Known rows, with every way that one mark hangs from another
{K_944 {K_606 K_897 {K_974 K_300}}}: | -15 |  -9 |  -6 |  -4 | -21 |  27 |  77 |  36 | -17 |   9 |  -3 |  23 |  -6 |  28 |  -9 |  15 |   8 | -14 |
{K_974 {K_300 K_117} {K_606 K_552}}: |  -4 |   5 |  20 | -12 |  13 | -10 |   0 |  25 |  13 |  -9 | -21 |  13 |  41 |  -8 |   5 |  24 |  19 |  -9 |
{K_897 {K_606 K_552 K_944 {K_974 {K_300 K_117}}}}: |   2 |  33 | -11 |   2 |   2 |  -4 | -46 | -29 |  30 |  17 |  10 |  14 |   3 | -12 |  -6 |  11 |   2 |   7 |
{K_606 K_552 K_897 {K_974 K_300}}: |  -1 | -19 | -19 |  -1 |  -4 |  19 |  32 |  23 |  -8 |  27 |  -8 |  23 |   1 |  12 |  -5 |   9 |   2 | -15 |
{K_897 {K_606 K_552 K_944 {K_974 K_300}}}: |  -9 |  17 | -24 |   5 |  -6 |  -4 | -24 | -29 |  20 |   9 |   4 |  11 |   1 |  -6 |  -9 |   1 |   0 | -12 |
{K_606 K_552 K_944}: | -18 |  -5 | -37 | -17 |  -8 |  -7 | -25 | -13 |  -2 |  14 | -11 |  32 |  20 |   5 |  12 | -16 |  -5 |  17 |
{K_974 {K_300 K_897} {K_606 K_944}}: | -24 | -21 |  20 |  -2 |   6 | -20 |  21 |   3 | -27 | -33 |  -4 | -44 |  18 | -12 |  -2 |  -7 |   3 |  -3 |
{K_944 {K_606 K_897}}: | -16 | -12 |   3 | -17 | -31 |  22 |  55 |  35 | -29 |   7 | -16 |  34 | -12 |  36 |  10 |  -1 |   3 |  -4 |
{K_944 {K_606 {K_974 {K_300 K_552}}}}: | -11 |   9 |   4 |   8 | -15 |  22 |  51 |  22 |  13 |  -5 |   9 |   6 |  -4 |  10 | -10 |  17 |   8 | -41 |
{K_606 K_552 K_897 K_944 {K_974 K_300}}: | -10 |  -8 | -37 |  -9 |   0 |  10 |  17 |  -2 | -13 |  41 |  -2 |  27 |  -1 |   5 |  -9 |   1 |  -4 |  17 |
{K_897 {K_606 K_944 K_974}}: | -29 |  19 |  -3 |  12 | -11 |   3 | -30 | -32 |   0 |   9 |   9 |   9 |  -5 |   0 |  -7 | -24 |  -6 |   8 |
{K_897 {K_606 K_552 K_944 K_974}}: |  -6 |  23 | -22 |   3 |  -9 |  -3 | -40 | -37 |  19 |  14 |   1 |  24 |   1 |   2 |   0 | -11 |  -6 |  17 |
{K_606 K_552 K_897 {K_974 {K_300 K_117}}}: | 14 | -1 | -4 | -4 |  6 | 19 |  7 | 24 |  2 | 35 | -2 | 26 |  4 |  4 | -2 | 20 |  5 |  7 |
{K_897 {K_606 K_552 K_944}}: | -10 |  15 | -14 |  -7 | -16 |  -9 | -45 | -31 |   8 |   9 |  -7 |  24 |  -4 |   4 |  10 | -15 |  -5 |  -1 |
{K_552 {K_606 K_897 K_974}}: |  -3 | -42 | -16 |   5 |  -9 |   7 |  46 |   2 | -18 | -18 |  -9 |  31 |   3 |   6 |  -6 | -18 |  -4 |   2 |
{K_606 K_552 K_897 K_944 {K_974 {K_300 K_117}}}: |   4 |   8 | -22 | -12 |  10 |   9 |  -7 |   0 |  -2 |  49 |   4 |  31 |   0 |  -2 |  -6 |  11 |  -2 |  39 |
{K_552 {K_606 K_897 K_944 {K_974 {K_300 K_117}}}}: |  -4 | -22 | -21 |  -3 |   6 |  -2 |  27 | -12 | -13 |  -3 |   4 |  24 |   3 | -13 | -15 |  -4 |  -2 |  20 |
{K_300 K_117 K_897 K_974}: |  17 |   2 |   7 |  11 |  15 | -11 | -48 |  16 |  -1 | -27 |  -1 | -46 |   0 |  12 |  17 | -14 |  -2 |   0 |

Rows
|  11 |   0 |  43 |   9 |  -6 |  -4 | -33 |   4 |   0 | -28 |  13 | -50 | -16 | -14 |   7 |   6 |   4 | -39 |
{K_974 {K_300 K_117 {K_897 K_606}}}
|  27 | -16 |  24 |   6 |   9 | -16 | -14 | -19 |   5 | -35 |  20 | -43 | -22 | -36 |   2 |   0 |  -6 | -26 |
{K_974 {K_300 K_117 {K_552 {K_606 K_944}} K_897}}
| -31 |  13 | -12 |   3 |   9 |   5 | -15 |  -5 |   0 |  18 |  17 |   4 |  22 | -14 | -14 |  -2 |   3 |  16 |
{K_606 K_944 {K_974 {K_300 K_117}}}
|  12 |  -4 | -21 |  -1 |  20 | -35 | -20 |  -6 |   2 | -33 | -23 | -33 |  18 |  16 |  12 | -16 |  -5 |  25 |
{K_300 K_897 {K_974 {K_606 K_552 K_944}}}
| -13 |  13 |  58 |  -6 |  20 |   4 |   8 |  10 | -22 |  35 |  -2 |   0 | -17 | -18 |  -6 |   3 |   2 |  -1 |
{K_974 {K_300 K_117 K_552} {K_606 K_897 K_944}}
| -36 |  -2 |  -9 |  -2 |  17 | -11 |  12 |  12 | -30 |  10 | -30 |  10 |   8 |  27 |  -1 | -29 |  -1 |  14 |
{K_300 {K_974 {K_606 K_897 K_944}}}
|   6 | -12 |  22 |   8 |   5 |   0 |   3 |   6 |  13 | -21 |   6 |  -3 |  -5 | -29 |  -2 |   5 |   5 | -60 |
{K_974 {K_300 K_117 {K_552 K_606}}}
|  23 |   7 |  -3 |   7 |  -9 | -11 | -41 | -38 |  10 | -14 |  10 | -25 | -13 |  -1 |   8 | -11 | -13 |  26 |
{K_300 {K_897 {K_606 K_552 K_944 K_974}}}
|  44 |  13 |  35 |   0 |  -7 |  -9 | -68 | -12 |  17 | -20 |   4 | -26 | -15 |  -5 |  25 |   4 |  -3 |   9 |
{K_300 K_117 {K_897 {K_606 K_552}}}
|  25 |  15 |  27 |   8 |  -6 |  14 |  25 |  17 |  19 | -15 |  22 | -27 | -14 |  -1 |  -2 |  26 |   5 | -14 |
{K_944 {K_606 {K_974 {K_300 K_117 K_552 K_897}}}}
|  37 |   9 | -11 |  -8 |  -9 |   4 |  21 |  19 |  29 | -22 |   6 |  -4 |  13 |  10 |   5 |  39 |  10 |  15 |
{K_944 {K_606 K_552 {K_974 {K_300 K_117 K_897}}}}
| -21 | -13 |  -2 | -20 |   6 |  -8 |  34 |  11 | -24 |  17 | -24 |  22 |  15 |   4 |  -2 |   4 |   5 |   7 |
{K_974 K_300 {K_606 K_552 K_897 K_944}}
|   6 |   7 | -33 |  -9 | -20 |  13 |  34 |  15 |  23 |  -6 | -10 |  41 |  24 |  28 |   5 |  17 |   7 |  15 |
{K_944 {K_606 K_552 K_974}}
|  26 |  20 |  23 |  18 |   9 | -15 | -67 |  -3 |  10 | -31 |   2 | -51 | -22 |   9 |  15 | -13 |  -3 | -12 |
{K_300 K_117 {K_897 K_606} K_974}
|  19 |   3 |  17 |   4 |  11 |   6 |  -8 | -24 |   1 |  20 |  12 |  24 | -25 | -21 |  -5 | -13 | -13 |  28 |
{K_300 K_117 {K_552 {K_606 K_897 K_944 K_974}}}
|  -4 |  -4 | -34 | -11 |  -3 |  10 |   2 | -10 | -13 |  46 |  -5 |  41 |   0 |  14 |   1 | -13 | -11 |  49 |
{K_606 K_552 K_897 K_944 K_974}
|  -7 |  -9 |  47 |   7 |  11 | -15 |  13 |  -6 | -16 | -20 |   5 | -54 |  -8 | -23 |  -2 |  -7 |  -4 | -25 |
{K_974 {K_300 K_552 K_897} {K_606 K_944}}
|  21 |   7 | -20 |  -3 |  12 |  -9 | -33 | -16 |  18 |   2 |  16 | -18 |  13 | -15 |   0 |  13 |  -3 |  37 |
{K_606 K_552 K_944 {K_974 {K_300 K_117 K_897}}}
|   0 | -10 |  -6 |   4 | -19 |  10 |  54 |  23 |   1 | -35 |   8 | -21 |   6 |  15 |  -4 |  17 |   7 | -16 |
{K_944 {K_606 {K_974 {K_300 K_897}}}}
| -23 |  -3 |   8 |   9 |   3 |  21 |  22 |  -3 | -24 |  48 |  16 |   2 | -32 |  -6 | -17 | -14 | -10 | -14 |
{K_606 K_897 K_944 {K_974 {K_300 K_552}}}
|  19 | -43 |  20 |  16 |  -5 |  -9 |  26 |  -2 |  -2 | -55 |   9 | -48 | -21 | -24 |   1 |  -5 |  -5 | -74 |
{K_974 {K_300 {K_552 K_606} K_897}}
| -18 |  19 |  13 |   5 |  26 | -12 | -22 |  26 |   5 | -12 | -25 |   1 |  32 |  14 |   5 |  -9 |  11 |   6 |
{K_300 K_117 {K_974 K_606}}
